Each row comes from the steps of one path. Every step used is in the known rows, and no mark comes twice. Write the path behind each row, first mark first.
Known rows:
Q, D: [ 25  61 -15 -12  -8  -8 -15  -4  -6 -43 -13  -5  -2   3  -7   1  18   5
  28 -10   2 -38  34  18  11  -4  -9   7  12  -9  30   0  30   3  16  13]
C, D: [ 31  58   7  -5 -14 -33  -5 -24 -32 -37 -15  -7  20  25 -12  -6  19  13
  35  -3  -9 -44  26  22  11  -3   9  12  12   2  31  -4  22  -4   2   8]
M, V, T, D: [ 13  64 -38 -22 -23 -24  -1  -9   2 -48 -28   6  20  36 -13  -3  37  21
  39 -20   8 -44  22  32  43   5  11 -17  22   8  16 -20   3   3 -21   5]
G, P, D, X, V, T: [ 14  74 -34  -7   7 -45 -16 -14  10 -39   6  29 -11  39 -31 -44  23  16
  52 -29  13 -30  33   9  18  26  29  -8  17  -7  -8 -22  30 -17  -9 -12]
M, D, X: [  5  61 -20  10 -36 -25   1  -3 -15  -4 -13  10  -3   1 -28  -5  33   2
  33  -7 -25 -29  21 -12 -14  21  -4  14  14 -16   9   4  35 -19  13  -3]
M, V: [  8  53 -14   8 -20 -28  -8   0   9 -36 -17  -2   0   9   3  -4  31   9
  25  -7  -7 -24  25  20   1  10  -2  -2  23   6  32 -10   5   1  -3   1]
T, V, M, D: [  7  87 -31  23 -15 -15  17   3  -9  -4 -32   7  33  -3 -14 -16  10  29
  25 -18 -17 -42  13  23   9   2  -7  19  -4  -8  19   9  21  -5 -20   9]
X, V: [ 23  46  -9  11  -6 -20 -15 -22 -11 -35 -23  -6  -1  16  11 -31  23  13
  42 -19 -16 -23  38  17   7   1  13   0  15   3  22  -6  26   0  30 -16]
X, V, T, D, C, J: [ 19  34 -28   0 -10 -58 -18 -41 -22 -52 -10  19  17  31 -37 -11  64  18
  63 -22 -29 -45  26  49  33 -22   8  -3   8   8   3 -18  25  -6   1   5]
T, D, P: [ 15  59 -28   6 -20  13  -4 -25 -24 -44 -25  10 -12  13  16  15  35  11
  47 -26 -44 -69  34  14  34  -2  20   0  27 -16   1 -14  51 -23   3   5]
G, P, D, C: [ 10  55 -35  17   3 -46 -54   3  17 -37   3  32 -19   4 -25 -16  29  12
  32 -16 -20 -34  54   9  15  11  13   3  11 -18  -6  -4  30 -13 -13   2]
Q, D, X, V: [ 25  69 -10 -11 -11 -15  -4 -22 -10 -46  -6 -14 -20   5 -15  -6  27  -4
  43 -20  -9 -33  32   7 -15  22 -12   4  14   7  21 -13  46 -14  34  -8]
G, P: [ 16  57 -15  25   1 -19 -21  -9  -4 -33 -12  19 -15  24   0 -17  12  12
  34 -12  -8 -27  42   2  -6  -6  25   6  16 -14  14  -2  18   0 -11  -7]
M, V, X: [  0  49 -20  14 -23 -44   0 -10  -1 -38 -16  10  17   5  11   5  47   5
  19  -6 -32 -34  26  24 -11  19  14   7   8 -16  26 -18   7  13 -11  10]
P, G: [  9  65  -2   8  -8 -24 -25  -5   1 -26 -25   2   5  11  -9 -28  38   5
  29  17  -4 -29  29   5  36  -2  22  -4  19  -9  29 -10  28   9   7   4]
Q, D, X, V, T: [ 26  64 -17 -31  -6 -30   9 -22  -6 -51  -4  -4  -3  17 -29 -16  29   3
  51 -18   9 -29  24  24   4  10  -9  -4  11   5  14 -20  31 -10  14   6]
D, X: [ 15  56  -6   3 -30 -33  -7 -13 -19 -22  -7  -5  -9   9 -14   1  33  -4
  30  -2 -25 -36  16 -12 -12  20  -3   9  29   0   6 -19  22 -13  15   0]
X, V, T, D: [ 28  58 -33 -24  -7 -17 -10 -32 -19 -45 -32   4  18  47  -7 -29  27  26
  55 -31  -4 -45  37  28  55  -2  26 -13  12   2   8 -16  27   1  13 -14]
D, X, V: [ 18  53  -4   6 -16 -32  -7 -28 -17 -32 -12  -8 -15  19  -5 -19  32   1
  43 -17 -28 -25  24  -5 -14  22   2   2  22   9  10 -19  35 -14  30 -20]
X, V, T, D, C: [ 24  42 -35 -18 -14 -42 -23 -33 -13 -51 -25  10  12  27 -18 -17  44  19
  56 -29 -30 -34  46  34  42  -5   8 -14   7  12  -8 -21  31  -8   6  -5]
G, P, D, T: [  9  76 -39   0   0 -22 -61  18   5 -26   1  52 -13  15  -4 -19  10  20
  38 -29  -7 -42  58  12  23   4   8 -10  22 -13   2   6  27 -16 -18   5]
C, D, X, V, T: [ 30  62   4 -24 -11 -58  19 -44 -33 -42  -5  -6  17  40 -33 -23  31  12
  56 -13  -5 -32  13  29   5  10   7   2  11  19  10 -26  25 -18   2   0]
M, D: [  8  51 -25  13 -24 -16 -11  -1 -13  -7 -24  13  10   3 -11 -16  24  15
  29 -10 -10 -24  35   6  10   0   3  11   6 -24  19  17  28  -6  10   4]
D, C, J: [ 10  25  -8  28 -19 -62 -21 -18 -16 -35   3  13   4  -1 -28   6  56   1
  36   5 -39 -31  18  29  -8 -22 -10  16  15  -4  13  -5   9  -4   0  19]
T, D: [ 23  63 -25  -7 -22  -3 -22 -18 -22 -35 -33  -3   5  28  -1  -2  25  13
  37 -17 -22 -59  32   2  32   6  17  -2  24  -5  13  -8  32  -4  13  -7]
C, D, T, V: [ 25  80   6  -4 -28 -28   6 -14 -37 -34 -13  -2  31  27 -11   4  10  21
  31 -18 -31 -37  27  28 -12 -17 -29   5  14  33  20 -13  25  -6 -17   8]

Which path is each row?
[  5  66 -15  11 -30 -34  -3  -6 -28 -29 -15  16  29  10  15  11  28  10
  15 -17 -61 -36  30  17 -25 -10 -17   6   8   2   4 -23  27  12 -10  12]  D, T, V, X
[ 23  43 -18 -10  -1 -34  -1 -23 -11 -38 -18   6  17  30   0 -40  24  19
  48 -18   0 -18  33  33  29 -10  16  -6  12   2  14 -14  11   7  10  -2]  X, V, T
[ -1  61  -6  21  -1  -4  -5 -11   2 -36 -18  13 -13   0   6 -13  44   1
  39   9 -29 -42  27  14  31  -8  22  -2  25 -24  18 -18  44 -11  -3  13]  D, P, G
[  7  91 -33  13  -9 -15 -32  15   4 -31   0  33   0  25  -9 -17   4  25
  26 -35 -14 -35  45  10   0  -2  -7  -4  20   6   2  -9  37  -8 -25  -6]  G, P, D, T, V
[ 24  43 -20  -9 -11 -32 -28  -4   1 -47  -8   0  -8 -17 -20  15  35  -2
  30  -4 -22 -31  45  22   0  -6 -26   7   6  -2  14  -1  31  -5  10  17]  Q, D, C
[  9  65 -35 -18 -18 -26 -52  16  -3 -23  -6  32   7   5  -1 -14  23  16
  33 -24 -14 -45  44  17  40   9  -9 -10  27  -7   6   5  26 -10   4  13]  P, D, T
[  5  62 -40 -10 -21  -7  18 -17  -2 -56 -21  23   4  21   4  13  44  17
  47 -25 -18 -57  21  45  41  -1  14 -14  29  -5   4 -28  23 -19 -32  16]  M, V, T, D, P
[ 24  89 -33  -5  -6 -22 -13 -29 -22 -32 -33   0  -3  19 -11  -9  29  17
  55 -29 -33 -70  19   7  29  35  16   0  18  14   1 -18  37 -33   7 -14]  T, D, X, V, M
[  9  56 -43  17   4 -46 -24  -8  -1 -13 -30  28   7 -24 -15 -23  34  21
  48 -24 -39 -27  46  39  15   7  -4  11 -14  -7   1  19  28 -27   3   5]  X, V, M, D, C
[ 25  60 -31 -26 -21 -21 -11 -18 -23 -36 -28   7  24  38 -15 -10  26  21
  42 -17  -2 -53  25  18  53  -7  21  -9  19  -8   4 -17  16   5  -6   6]  V, T, D
[  5  77 -21   8 -12  12 -15 -20 -10 -40 -32  12 -11  16   3  -2  48   7
  47  -2 -32 -66  32  12  51  -4  34 -10  29 -18  12 -20  61 -14  -2   5]  T, D, P, G
[  2  81 -35  11 -18 -33   1   1 -12   2 -20  22   6 -13 -29  -5  26  10
  38  -9 -20 -46  12   2   6  28  -4  18   6 -15   5  10  21 -34  -8  16]  V, M, D, X
[  9  74 -26  -8   6  -2  -1 -35  -6 -52 -32  20   0  31  -2 -29  51  15
  64 -18 -18 -53  35  36  71 -12  42 -22  21 -11   6 -30  59 -10  -4  -1]  X, V, T, D, P, G
[  9  80 -26  -7 -26 -20 -27  13  -2 -25  -7  13  21  12  -4 -13  15  23
  21 -28 -21 -41  31  14  19   3 -24  -6  27  12   8 -12  31  -3  -4   5]  P, D, T, V
[ 17  77   2   1 -29 -46  11 -20 -46 -34 -11  11  46  26  -2  15  26  15
  22 -15 -53 -47  27  34 -25 -12 -14  12   1  12  14 -21  31   7 -21  16]  C, D, T, V, X
[ 14  63 -27 -27  -8 -49  -9 -15   0 -35   2  10   9  25 -29 -40  34  13
  46 -23   6 -34  18  12  36  31  12 -10  21  -2  -1 -25  28 -15  15  -6]  P, D, X, V, T
[  9  50 -24  -7 -19 -41   8  -3  11 -41 -14   8  20  20  -9 -13  34  15
  29  -6  14 -18  18  35  19  -2   1  -9  19   3  23 -17 -12   8 -24  13]  M, V, T
[ 14  64 -20  -6 -14 -34 -20 -15   1 -30  -2   2 -10  14 -17 -31  35   6
  41 -25 -13 -40  28  -3  19  44   9  -1  25  -2   6 -16  43 -25  35 -16]  P, D, X, V
[  8  53 -29  -9 -22 -38  13 -21 -15 -17 -13  17   7  17 -27 -33  34  13
  50 -19  -6 -10  23  13   3  15   4   3   5 -10   2  -7  32 -18  10  -5]  M, D, X, V, T
[ -3  87 -37  33  -8   0  34  -5 -12 -13 -25  22  16 -15   6   1  17  24
  35 -25 -39 -52  11  34   5  -4  -6  20   0 -19   6  -1  42 -26 -31  19]  T, V, M, D, P
[  9  46 -26  -2 -14 -51 -46   2  11 -29  -4  11   3  -7 -22  -9  42   8
  25 -12 -25 -38  43  11  35  15  -5   1  17 -13  -2  -7  28 -12   8  12]  P, D, C
[  9  78 -26   9  -7 -32 -28   1   5 -31   8  21 -25  20 -31 -18  22   4
  34 -17  -5 -44  28 -15   3  35  19   7  24 -17  -3 -14  35 -21  -7  -9]  G, P, D, X
[  7  58 -22  12 -24 -25   0 -19 -15 -11 -17   7  -9   7 -17 -24  34   8
  45 -22 -23 -19  34  -2 -19  26   1  10   8  -8  11   3  47 -24  29 -17]  M, D, X, V
[ 11  80 -21  -9 -21 -21  -3   0 -20 -42 -10  13  22   2   2  25  24   8
  15 -22 -38 -46  36  27 -24 -10 -30   6   1  -1  16 -18  39  16  -6  21]  Q, D, T, V, X
[  5  42 -35   0 -27 -64  -3 -22  -3 -53  -6  21  19  22 -46  17  73  13
  46 -11 -15 -41  10  51  27 -12  -6  -4  17  10  13 -21   1  -1 -35  20]  M, V, T, D, C, J
[ -7  71 -33  17 -42 -28   5   3 -29  -8 -22  31  35   0   0   5  28  17
  16 -22 -55 -29  37  19 -26  -7 -18  11  -5 -16   5   1  37   3 -13  11]  M, D, T, V, X
[  2  60 -34   2 -31 -17 -30  11 -17  -3 -22  41   8  -4  -3  -7  20  16
  35 -20 -25 -25  50  14   7  -9 -18   0  11 -14  13  25  28 -16  -1  10]  M, D, T
[  0  77 -32  -1 -27 -38 -17   8 -12 -28  -4  24  37  10   4  -1  31  16
  14 -25 -45 -50  31  18   7  10 -10  -1  12  -8   1 -19  35   6  -8  13]  P, D, T, V, X
[ 13  48 -41 -16 -28 -49 -14 -11  10 -51 -20  12  11  16 -27  12  52  14
  37 -15 -14 -33  31  39  34   2  -4 -15  17  13  -2 -23  10  -7 -27  11]  M, V, T, D, C
[ 24  68 -18  -3 -23 -16 -13 -34 -24 -37 -24 -10 -12  32 -11  -7  37   7
  52 -30 -32 -52  30  -8   8  31  15  -2  26  11   3 -22  52 -22  30 -29]  T, D, X, V
[ 31  67  11  -1 -16 -45   8 -41 -34 -38  -9 -15  -2  30 -21 -14  31   6
  51 -13 -21 -35  23  14 -12  21   4  11  15  19  21 -20  40 -25  21 -13]  C, D, X, V
[ -8  84 -34  26  20  -4  -3 -10   5 -15 -35  36  -4 -19  -1 -36  37  19
  59 -11 -27 -45  35  41  47   1  30  -1  -4 -26  21  10  56 -33  -8  11]  X, V, M, D, P, G
[  7 111 -46  14   7 -22 -32  19  10 -25  -6  45  11  10  -9 -18  -5  32
  31 -36 -16 -57  36  27  20   5  -7  -1  13   7  -1  -5  23 -17 -48  10]  G, P, D, T, V, M
[  0  87 -37  17 -11 -35 -26  10  -7 -35   1  44  13  22  -2  -6  20  17
  18 -31 -38 -46  44  13 -11   6   6   0   7 -14  -3 -18  40   4 -33   6]  G, P, D, T, V, X
[ 19  74 -20   4   0 -39  -5 -20 -13 -25 -18   5  -3   3  -7 -23  26   9
  49 -16 -30 -45  15  10   3  28   5   6  13  10   6 -18  20 -27   9  -4]  D, X, V, M
